What can hang from each mark:
Z28: Z957
Z199: Z173 Z271
Z271: Z199 Z997
Z957: Z28 Z527 Z997
Z674: Z173
Z410: Z173
Z997: Z271 Z957
Z173: Z199 Z410 Z674

Known rows, with every way that one mark hangs from another:
Z410(Z173(Z199)): -1.003 -3.649 -0.134 -0.511 -0.645 -2.217 -0.154 -0.649 -0.345  1.627 -0.083 -0.255 -1.695 -1.076 -2.947 -0.395  0.198 -0.024  1.062  0.296  0.188 -0.023 -0.840  0.643 -0.883  0.702  0.527 -1.251
Z674(Z173(Z199(Z271(Z997(Z957))) Z410)): -1.661 -5.911  0.652 -0.232  0.560 -3.360 -0.456 -4.321 -1.477  4.005  0.124 -0.411 -0.220 -0.260 -5.925 -0.591  1.569  0.345 -1.350 -0.632  0.228 -0.272 -1.555  0.743 -0.127  0.759  0.903 -2.336
Z173(Z199 Z410 Z674): -2.023 -6.103  0.907 -1.911  0.119 -3.613 -1.938 -3.485  1.488  1.658 -0.117 -1.446 -2.173  0.784 -4.178 -1.162 -0.266 -1.587 -0.858  0.038  1.242 -1.273 -0.895 -1.191  0.379  0.850  0.430 -1.491
Z674(Z173(Z199(Z271(Z997)))): -0.422 -3.885  0.426  0.276  0.202 -2.220 -0.089 -1.530 -1.939  3.160  0.113  0.058  0.607 -0.256 -2.246 -0.305  1.039  0.631 -0.343 -0.829  0.142 -0.386 -1.123 -0.125  0.780  0.598  0.456 -1.717
Z28(Z957(Z997)):  0.964  0.503  0.873 -0.207  1.899 -0.137 -1.122 -2.362 -0.767 -1.877  0.555  0.076 -0.311  0.044 -0.274  0.842  0.772  0.164 -0.249  0.468 -0.115 -0.084 -0.271  2.203 -0.900  0.486  0.000 -1.705
Z997(Z271(Z199)): -0.783 -2.387  0.325 -0.215  0.430  0.927  1.273  0.808 -0.761  2.275 -0.633 -0.045  0.262 -0.682 -1.258 -0.509  0.399 -0.181 -0.696 -0.239  0.155  1.349 -0.148 -0.432 -2.408 -1.526  0.066  0.283
Z271(Z199(Z173(Z410 Z674)) Z997(Z957)): -1.157 -3.814  1.711 -1.171  1.070 -2.067 -0.828 -4.091  0.336  4.311  0.097 -0.445 -1.262  0.010 -5.401 -0.181  1.185 -0.655 -2.107  0.665  0.674  3.449 -0.467 -0.371 -4.545 -1.657  0.312 -1.572
Z997(Z271(Z199(Z173(Z410 Z674))) Z957(Z527)): -1.713 -2.207  1.146 -1.065  1.208 -1.231 -1.542 -4.996 -2.016  4.449 -0.206 -0.742 -1.338 -0.172 -7.343  0.272  2.045  0.159 -1.905 -0.167  0.717  2.982 -0.582 -0.084 -3.859 -0.921  0.480 -1.078
Z957(Z28 Z527 Z997(Z271)): -0.406  1.474  0.012 -0.388  1.271  0.695 -3.955 -2.852 -3.089  0.948 -0.003  0.050  0.031  1.249 -1.493  3.163  1.217  0.992 -0.771 -2.209  0.178  0.606 -0.640  1.548 -0.435  1.771  0.670 -2.049
Z199(Z271):  1.057  2.534 -0.107  0.622  0.075 -0.213 -0.354 -1.601 -0.768  0.528  0.235 -0.126 -0.034  0.583 -1.960  0.574  0.829  0.327  0.179 -0.385  0.253 -0.105 -0.057  0.852  0.675  0.299 -0.290  0.073
Z957(Z28 Z527 Z997):  0.006  2.910  0.229 -0.611  0.703 -0.139 -5.076 -2.452 -1.946  0.468  0.466  0.247 -0.338  1.442  0.087  3.364  1.184  0.824 -0.742 -2.211  0.546  0.467 -0.601  2.365  0.133  2.722  0.354 -2.461
Z957(Z28 Z527 Z997(Z271(Z199))): -0.725  0.770  0.491 -0.819  1.047  0.631 -3.921 -1.617 -2.647  2.589 -0.086  0.227 -0.110  0.833 -1.126  2.917  1.528  0.657 -1.357 -2.396  0.688  1.679 -0.723  2.002 -2.098  1.297  0.394 -2.160
Z410(Z173(Z199 Z674)): -1.885 -4.613  0.087 -1.138 -0.204 -2.704 -0.463 -2.743  0.728  2.255 -0.198 -0.528 -2.280 -0.757 -4.093 -0.887  0.064 -0.296  0.970  0.193  0.498  0.138 -0.863 -0.809 -0.999  1.084  0.597 -1.483
Z997(Z271(Z199) Z957(Z28 Z527)): -1.648  0.429  0.442  0.424  0.904 -0.055 -1.682 -1.767 -3.187  4.633 -0.469  0.656  0.063 -0.393 -4.456  1.079  2.542  0.742 -1.905 -1.697  0.141  2.646 -0.555  1.498 -2.841  0.935  0.509 -1.204
Z410(Z173(Z199(Z271(Z997(Z957(Z28)))) Z674)): -1.427 -2.544  0.242  0.240  0.625 -3.467 -1.458 -5.691 -1.031  4.469 -0.025  0.035 -2.016 -0.159 -7.868  0.237  1.755  0.288  0.063 -0.666  0.268  1.404 -1.187  0.538 -1.500  1.964  0.876 -2.655
Z199(Z173(Z410 Z674) Z271(Z997(Z957))):  0.371 -0.242  1.000 -0.233  1.274 -2.541 -1.343 -7.394 -0.744  2.670  0.544 -1.052 -1.284  1.290 -8.094  0.726  1.609  0.059 -1.063  0.561  0.537  1.893 -0.417 -0.135 -1.738 -0.885  0.299 -1.396
Z997(Z271(Z199) Z957): -1.621 -2.667  0.209  0.516  1.146  1.280  2.130 -1.111 -1.590  3.068 -0.710  0.263 -0.187 -1.367 -3.982 -0.864  1.054  0.232 -1.401  0.000 -0.075  2.397 -0.200 -0.022 -3.259 -1.125  0.462 -0.123
Z271(Z199 Z997):  0.058 -2.295  1.190 -0.324  0.186 -0.302  0.077  1.410  0.195  2.647 -0.173  0.609  0.381 -0.376  0.819  0.018  0.303 -0.619 -1.299 -0.098 -0.012  2.283 -0.231  0.201 -2.992 -1.422 -0.128 -0.535
Z173(Z199(Z271(Z997(Z957))) Z410 Z674): -1.143 -5.292  1.187 -0.636  1.029 -3.789 -1.555 -6.454 -0.084  3.296 -0.026 -1.107 -2.013  0.922 -7.614 -0.611  0.931 -1.163 -1.636  0.048  0.786  0.074 -1.102 -0.253 -0.285  0.711  0.603 -2.090
Z173(Z199(Z271(Z997(Z957))) Z674): -0.422 -3.341  0.885  0.471  1.236 -2.261 -0.581 -5.145 -1.316  2.936 -0.079 -0.312 -1.480  0.381 -5.881 -0.700  0.855 -0.448 -1.067  0.070  0.452  0.755 -0.677 -0.880  0.107  0.837  0.436 -1.766
Z271(Z199(Z173(Z410 Z674)) Z997): -0.460 -3.462  1.816 -1.902  0.468 -2.429 -1.502 -2.202  1.003  3.615  0.182 -0.701 -0.903  0.673 -2.876  0.268  0.589 -1.058 -1.502  0.391  0.991  2.539 -0.422 -0.723 -3.832 -1.938 -0.010 -1.191

Rows:
 1.092  0.798  1.116 -0.243  2.271 -0.008 -2.333 -3.281 -3.081 -0.823  0.289  0.049  0.039  0.097 -1.445  1.654  1.572  0.609 -0.621 -0.191 -0.321  0.425 -0.535  2.352 -1.164  0.411  0.223 -1.731 -> Z28(Z957(Z527 Z997(Z271)))
 1.043 -1.879  0.718  0.537  0.204 -1.956 -0.809 -1.328 -1.923  1.699  0.064 -0.252 -0.508  0.533 -2.537  0.167  0.498 -0.462 -0.461  0.017  0.305 -0.150 -0.582  0.453  0.819  0.199  0.090 -1.153 -> Z173(Z199(Z271(Z997)))
-1.277  1.330 -0.117  0.948  1.089  0.006 -1.658 -3.248 -3.673  2.762 -0.366  0.466  0.221  0.068 -4.938  1.240  2.204  1.149 -1.254 -1.451 -0.364  1.381 -0.441  1.090 -1.047  1.395  0.777 -1.079 -> Z997(Z271 Z957(Z28 Z527))
-0.742 -2.354  2.114 -1.340  0.916 -2.630 -2.739 -4.503 -0.779  4.903  0.301 -0.286 -1.233  0.234 -5.440  0.822  1.846 -0.364 -2.404  0.050  0.708  3.849 -0.664  0.399 -4.341 -1.010  0.271 -1.885 -> Z271(Z199(Z173(Z410 Z674)) Z997(Z957(Z527)))
 1.056  0.048  1.091 -0.812  0.749 -2.865 -2.125 -5.744 -0.197  2.156  0.572 -1.274 -0.960  1.840 -5.765  1.135  1.043 -0.317 -0.543  0.322  0.802  0.973 -0.379 -0.478 -1.137 -1.170  0.005 -1.042 -> Z199(Z173(Z410 Z674) Z271(Z997))
 0.646  2.943  0.567  0.895  1.410 -1.665 -1.809 -6.234 -2.157  3.340  0.518 -0.136 -0.640  1.318 -6.640  1.362  2.189  0.862 -0.750 -0.306  0.361  2.416 -0.162 -0.090 -1.219  0.316  0.253 -1.730 -> Z199(Z173(Z674) Z271(Z997(Z957(Z28))))
-0.777 -4.139  1.563 -0.839  0.879 -4.345 -3.371 -6.828 -1.176  3.789  0.143 -0.967 -1.978  1.168 -7.615  0.168  1.515 -0.920 -1.913 -0.476  0.855  0.387 -1.263  0.371 -0.127  1.406  0.574 -2.340 -> Z173(Z199(Z271(Z997(Z957(Z527)))) Z410 Z674)
-0.750 -2.638  0.751 -0.089  0.499 -3.364 -1.899 -6.005 -1.769  4.242  0.053 -0.047 -2.107 -0.467 -7.436  0.295  1.728  0.350 -0.049 -0.287  0.057  1.784 -1.246  0.627 -1.542  1.562  0.732 -2.287 -> Z410(Z173(Z199(Z271(Z997(Z957(Z527)))) Z674))
-0.871  2.704  0.141  0.638  0.436 -0.965 -2.951 -2.701 -2.377  2.361  0.166  0.662 -0.182  0.279 -3.222  1.522  2.156  0.935 -1.187 -1.435 -0.084  1.256 -0.416  1.947 -0.373  2.425  0.434 -1.506 -> Z997(Z957(Z28 Z527))
 2.417  2.919  0.572  0.753  0.474 -0.940 -0.855 -2.396 -2.298  1.281  0.611 -0.298  0.139  1.083 -2.855  1.560  1.137  0.597  0.054  0.486  0.179  1.461  0.077  0.465 -0.679 -1.430 -0.243 -0.518 -> Z199(Z173 Z271(Z997))
-0.542 -1.238  0.681 -1.692  0.327 -2.314 -1.846 -4.047  0.986  1.098  0.417 -1.437 -1.465  1.076 -4.021  0.174  0.289 -0.449 -0.234  0.603  1.049  0.322 -0.191 -1.077 -0.927 -0.655  0.118 -0.743 -> Z199(Z173(Z410 Z674))
 0.698  2.189  0.632  0.420  0.800 -2.641 -2.376 -5.418 -2.105  3.079  0.702 -0.586 -0.554  1.567 -7.106  1.973  2.298  0.498 -1.167 -0.190  0.441  1.577 -0.491  1.930 -1.377 -0.230  0.323 -1.726 -> Z199(Z173(Z410) Z271(Z997(Z957(Z28))))
 1.386  2.027  1.305 -0.455  1.720 -0.739 -3.405 -2.888 -2.051 -1.057  0.729  0.216 -0.249  0.310 -0.107  1.892  1.536  0.445 -0.592 -0.134 -0.093  0.317 -0.466  3.048 -0.609  1.316 -0.076 -2.055 -> Z28(Z957(Z527 Z997))
 1.185  2.979  0.268  0.063  0.573 -1.094 -1.150 -4.395 -0.810  1.313  0.563 -0.916 -0.956  1.182 -4.326  0.712  1.101  0.499  0.453  0.261  0.996  0.767  0.117 -0.700  0.020 -0.261 -0.326 -0.434 -> Z199(Z173(Z674) Z271)
-0.980 -2.063  1.224 -1.987  0.065 -2.024 -1.586 -2.078  1.450  3.041  0.223 -1.072 -1.502  0.465 -3.150 -0.064  0.642 -0.846 -0.947  0.238  1.554  1.650 -0.308 -0.530 -2.915 -1.136 -0.224 -0.814 -> Z271(Z199(Z173(Z410 Z674)))
-0.261 -0.754  1.833 -0.494  1.069 -1.286 -1.937 -3.412 -1.688  4.557  0.219  0.313 -0.767 -0.155 -3.950  0.733  1.831  0.188 -1.937  0.062  0.381  4.430 -0.331 -0.109 -4.017 -0.878  0.116 -1.601 -> Z271(Z199(Z173(Z674)) Z997(Z957(Z527)))
-0.924 -2.713  0.038 -0.576 -0.094 -2.931 -0.776 -4.025  0.111  2.633  0.012 -0.653 -2.275 -0.325 -5.580 -0.470  0.736 -0.062  1.103 -0.101  0.656  0.043 -0.944 -0.131 -0.588  1.326  0.371 -1.428 -> Z410(Z173(Z199(Z271) Z674))
-0.285 -1.946  0.478 -0.266  0.384 -2.202 -1.213 -3.486 -0.402  1.849  0.053 -0.845 -1.644  0.817 -3.991 -0.711  0.431 -0.632 -0.133 -0.289  1.081 -0.617 -0.539 -0.943  1.333  1.277  0.001 -1.129 -> Z173(Z199(Z271) Z674)
-1.137 -3.990  0.377  0.151  0.678 -2.871 -0.114 -5.619 -0.697  3.737 -0.077 -0.192 -2.182 -0.678 -7.497 -0.508  1.209  0.108  0.219  0.242  0.074  1.546 -1.059 -0.068 -1.733  0.980  0.778 -2.033 -> Z410(Z173(Z199(Z271(Z997(Z957))) Z674))
-1.762 -1.928  0.541 -1.821  1.497 -0.492 -2.891 -4.285 -0.400  2.802  0.043 -1.085 -1.372  1.391 -4.258  1.899  0.929 -0.104 -1.202 -1.292  1.463  1.461 -0.670  0.182 -3.018 -0.032  0.598 -2.370 -> Z957(Z28 Z997(Z271(Z199(Z173(Z410 Z674)))))
 1.361  1.186  1.697 -0.600  2.124 -0.271 -2.594 -2.511 -3.583  0.889  0.538 -0.168 -0.348  0.009 -1.999  1.959  2.118  0.613 -0.900  0.133  0.394  1.973 -0.425  2.621 -3.030 -0.653 -0.099 -1.983 -> Z28(Z957(Z527 Z997(Z271(Z199(Z173)))))
-1.050 -5.582  0.718 -0.708  0.058 -3.671 -1.078 -2.792 -0.851  3.508  0.157 -0.643  0.078  0.271 -3.820 -0.260  1.063  0.010 -0.859 -0.831  0.501 -1.027 -1.504  0.362  0.422  0.509  0.600 -2.042 -> Z674(Z173(Z199(Z271(Z997)) Z410))
 0.815 -0.243  1.915 -1.447  1.980 -1.450 -3.385 -3.657 -2.714  1.030  0.615 -0.692 -0.748  0.365 -3.290  2.031  2.142  0.109 -1.307  0.113  0.696  1.485 -0.722  3.020 -3.263 -0.733  0.040 -2.191 -> Z28(Z957(Z527 Z997(Z271(Z199(Z173(Z410))))))
-0.019  1.059  0.869 -0.136  1.264 -3.171 -2.750 -7.540 -1.052  3.553  0.584 -0.844 -1.095  1.786 -8.322  1.428  2.223  0.208 -1.246 -0.326  0.776  1.711 -0.560  0.407 -1.505  0.186  0.386 -1.973 -> Z199(Z173(Z410 Z674) Z271(Z997(Z957(Z28))))
